What can hang from each mark:
fibo: fugu
beto: loro
zibu: mesul
loro: lumaz
zuva: beto
mesul: beto lumaz zibu
kupose: loro mesul zuva
lumaz: fugu loro
fugu: fibo lumaz

Each row was made from one small tree. The marks that hang from a mark follow it in brackets, in alphabetical order. Every link used is in the known rows. Write each row's tree.
Known rows:
zibu[mesul[beto[loro]]]: [ -3  28   6  -1 -19   3  -7   3  17  -8 -17  20  11  -9  -8 -11   6   2
  -9  -5   1]
kupose[loro mesul[beto] zuva]: [-23  46  -4 -10 -25  11  -1  32 -15  -8 -12  13  17 -17  -5  -9  22   1
 -23 -13  -3]
zuva[beto[loro[lumaz[fugu]]]]: [-16  14  -9  -5  -1 -14  -1  11 -15 -34  -6   1   4 -10  -6  -5  -4  16
   2 -17   0]
fibo[fugu]: [  7 -11   9   0   7   0  -4  -2   2   2   0   4  -1   4   7   9  -3   1
  20   2  -6]
zuva[beto[loro]]: [ -9  21  -7   3  -7  -3  -1  15  -7 -29   5   0   1   4   1  -7  -8  13
  -9 -14   7]
fugu[lumaz]: [ -4  -6  10   7   6  -4  -3 -10  -9   4  -1   1   1 -12   6  -5  -4   8
   6  -1  -1]
kupose[mesul[beto lumaz]]: [ -7  28   8  -6 -43   3  -9   6  12 -12 -16  17  19 -16 -24 -18   7  19
  -7  -5  -1]
mesul[beto[loro[lumaz[fugu]]] zibu]: [ -9  15   5 -17 -37  -2  -4 -11 -19 -22 -24  17   8 -12 -14 -24   1  17
  -1  -8  -6]
zuva[beto]: [ -3  10  -5   5   4  -3  -5  12   4 -17   3   0   5  13   4  -6   1   5
  -2  -3   5]
mesul[beto lumaz[fugu loro]]: [  2  10   1 -25 -27   1  -8  -1  -5  -2 -27  23   9  -4  -3 -13   7  17
  11  -8  -2]
beto[loro[lumaz]]: [-11   7  -3  -3  -7  -9   5  -1 -20 -22  -3  -1  -1 -27 -13  -9 -14  17
  -1 -19   0]
kupose[loro[lumaz[fugu]] mesul[beto zibu]]: [-23  21   5 -24 -34  -3  -6   5 -12 -15 -30  18  20 -26 -24 -25  16  14
  -7  -8 -11]
fibo[fugu[lumaz[loro]]]: [  5 -18  14  -4  15  -4  -5  -8 -11   6  -8   3  -1 -12  17   0  -4  13
  36  -6  -6]
beto[loro]: [ -7  12  -1   0 -12  -1   3   3 -11 -14   2  -1  -5 -10  -3  -2  -9   8
  -9 -12   3]
fugu[fibo lumaz]: [  3  -8  20  16  20  -7  -4 -19 -28  -1  -3   8   0  -1  14  -3   4  10
  12   5  -8]
kupose[loro[lumaz[fugu[fibo]]] mesul[beto zibu] zuva]: [-26  35   5 -15 -26  -1  -2  13 -36 -15 -32  23  21 -21 -13 -23  28  10
  -9  -7 -17]
zibu[mesul]: [ -2   6   4   5   2  -3  -4   1  29  11 -11   8   7  -7  -8  -4   6  -6
   0   5  -1]
fugu[lumaz[loro]]: [ -1  -8   6  -4  10  -3   0  -7 -14   5  -9   0   1 -19  12  -9  -1  13
  17  -8   1]
kupose[loro[lumaz[fugu]] mesul zuva]: [-35  26 -10 -15  -7  -7   5  28 -22  -7 -16   4  13 -39 -15  -1  17   4
  -9 -18 -11]

Which tree is each row?
[ -3 -10   5  -5  19 -16  -2 -13 -26 -10 -15   8   2  -8  -2   4   9   6
  19   1 -15]  loro[lumaz[fugu[fibo]]]
[ -5   3   1 -13 -12  -8  -5   1  26  16 -27  17   9 -17 -12  -8   4   9
  13  -4  -2]  zibu[mesul[lumaz[fugu loro]]]
[ -8  27   6  -9 -36  -2 -10   0  20  -3 -26  29  12 -13 -19 -13   2  12
  -6  -7  -1]  zibu[mesul[beto[loro] lumaz[fugu]]]
[ -8  23   3 -15 -41   0  -8  -2 -10 -16 -17  23   5  -7 -12 -10  -5  19
  -7 -13   0]  mesul[beto[loro] lumaz[fugu]]
[-23  27 -15  -2  -3  -9   3  25 -23 -27  -6   1   4 -12   0  -3   4   9
  -5 -19  -2]  kupose[zuva[beto[loro[lumaz[fugu]]]]]
[ -3  17   7  -8 -26  -2 -13  -2  29   8 -28  29  16  -5 -16 -12   9   5
   1   3  -4]  zibu[mesul[beto lumaz[fugu]]]
[-26  46  -5   5 -42   3   2  30  -4 -26  -6  -1  13 -11 -12 -24   8  14
 -19 -13   1]  kupose[mesul[zibu] zuva[beto[loro]]]
[ -5  30   7  -1 -38   2  -9   1  21  -6 -20  27  13 -13 -21 -22  -5  16
 -11  -9   3]  zibu[mesul[beto[loro] lumaz]]
[  4  -8   3 -14  19  -8  -1  -6 -24  -1 -19   9  -2   5  17   9  19   1
  24   2 -11]  lumaz[fugu[fibo] loro]
[ -7  -4   5  -9 -40  -3  -4 -11   5   8 -16  12   4   1 -17 -19  -8  16
   1   4  -4]  mesul[lumaz[fugu] zibu]
[-24  43   4 -11 -32   3  -6  22 -26  -9 -23  29  18 -13  -9  -9  23  11
 -16 -10 -11]  kupose[loro mesul[beto lumaz[fugu[fibo]]] zuva]
[ -5  14  12 -11 -28  -5  -5 -17 -32 -26 -26  22   7  -4  -8 -23   6  18
   3  -3 -11]  mesul[beto[loro[lumaz[fugu[fibo]]]] zibu]
[-21  41   8  -7 -40  -2  -2   7 -30 -27 -29  19  17 -21 -15 -21  24  14
  -6  -7 -15]  kupose[mesul[beto[loro[lumaz[fugu[fibo]]]] zibu] zuva]
[-10  22   4 -10 -13  -7  -7  -1  10 -12 -28  22  13 -22 -15  -9  10   5
   1  -8  -6]  zibu[mesul[beto[loro[lumaz[fugu]]]]]
[ -3  19  15  -9 -52   0  -9 -17 -24 -17 -25  32   6   7 -12 -26  -1  25
  -5  -1  -7]  mesul[beto[loro] lumaz[fugu[fibo]] zibu]
[ -4  26   4 -15 -40   4  -8   8   6 -11 -23  16  19 -21 -18 -22   9  23
   4 -11   1]  kupose[mesul[beto lumaz[loro]]]
[-25  41   8 -12 -51   6  -6  15 -25  -6 -28  30  20  -8 -15 -26  21  16
 -18  -5 -12]  kupose[loro mesul[beto lumaz[fugu[fibo]] zibu] zuva]
[ -7   5   4  -3 -16  -8  -7  -2  31  15 -20  18   9 -11 -18  -5   2   5
   3   3  -4]  zibu[mesul[lumaz[fugu]]]
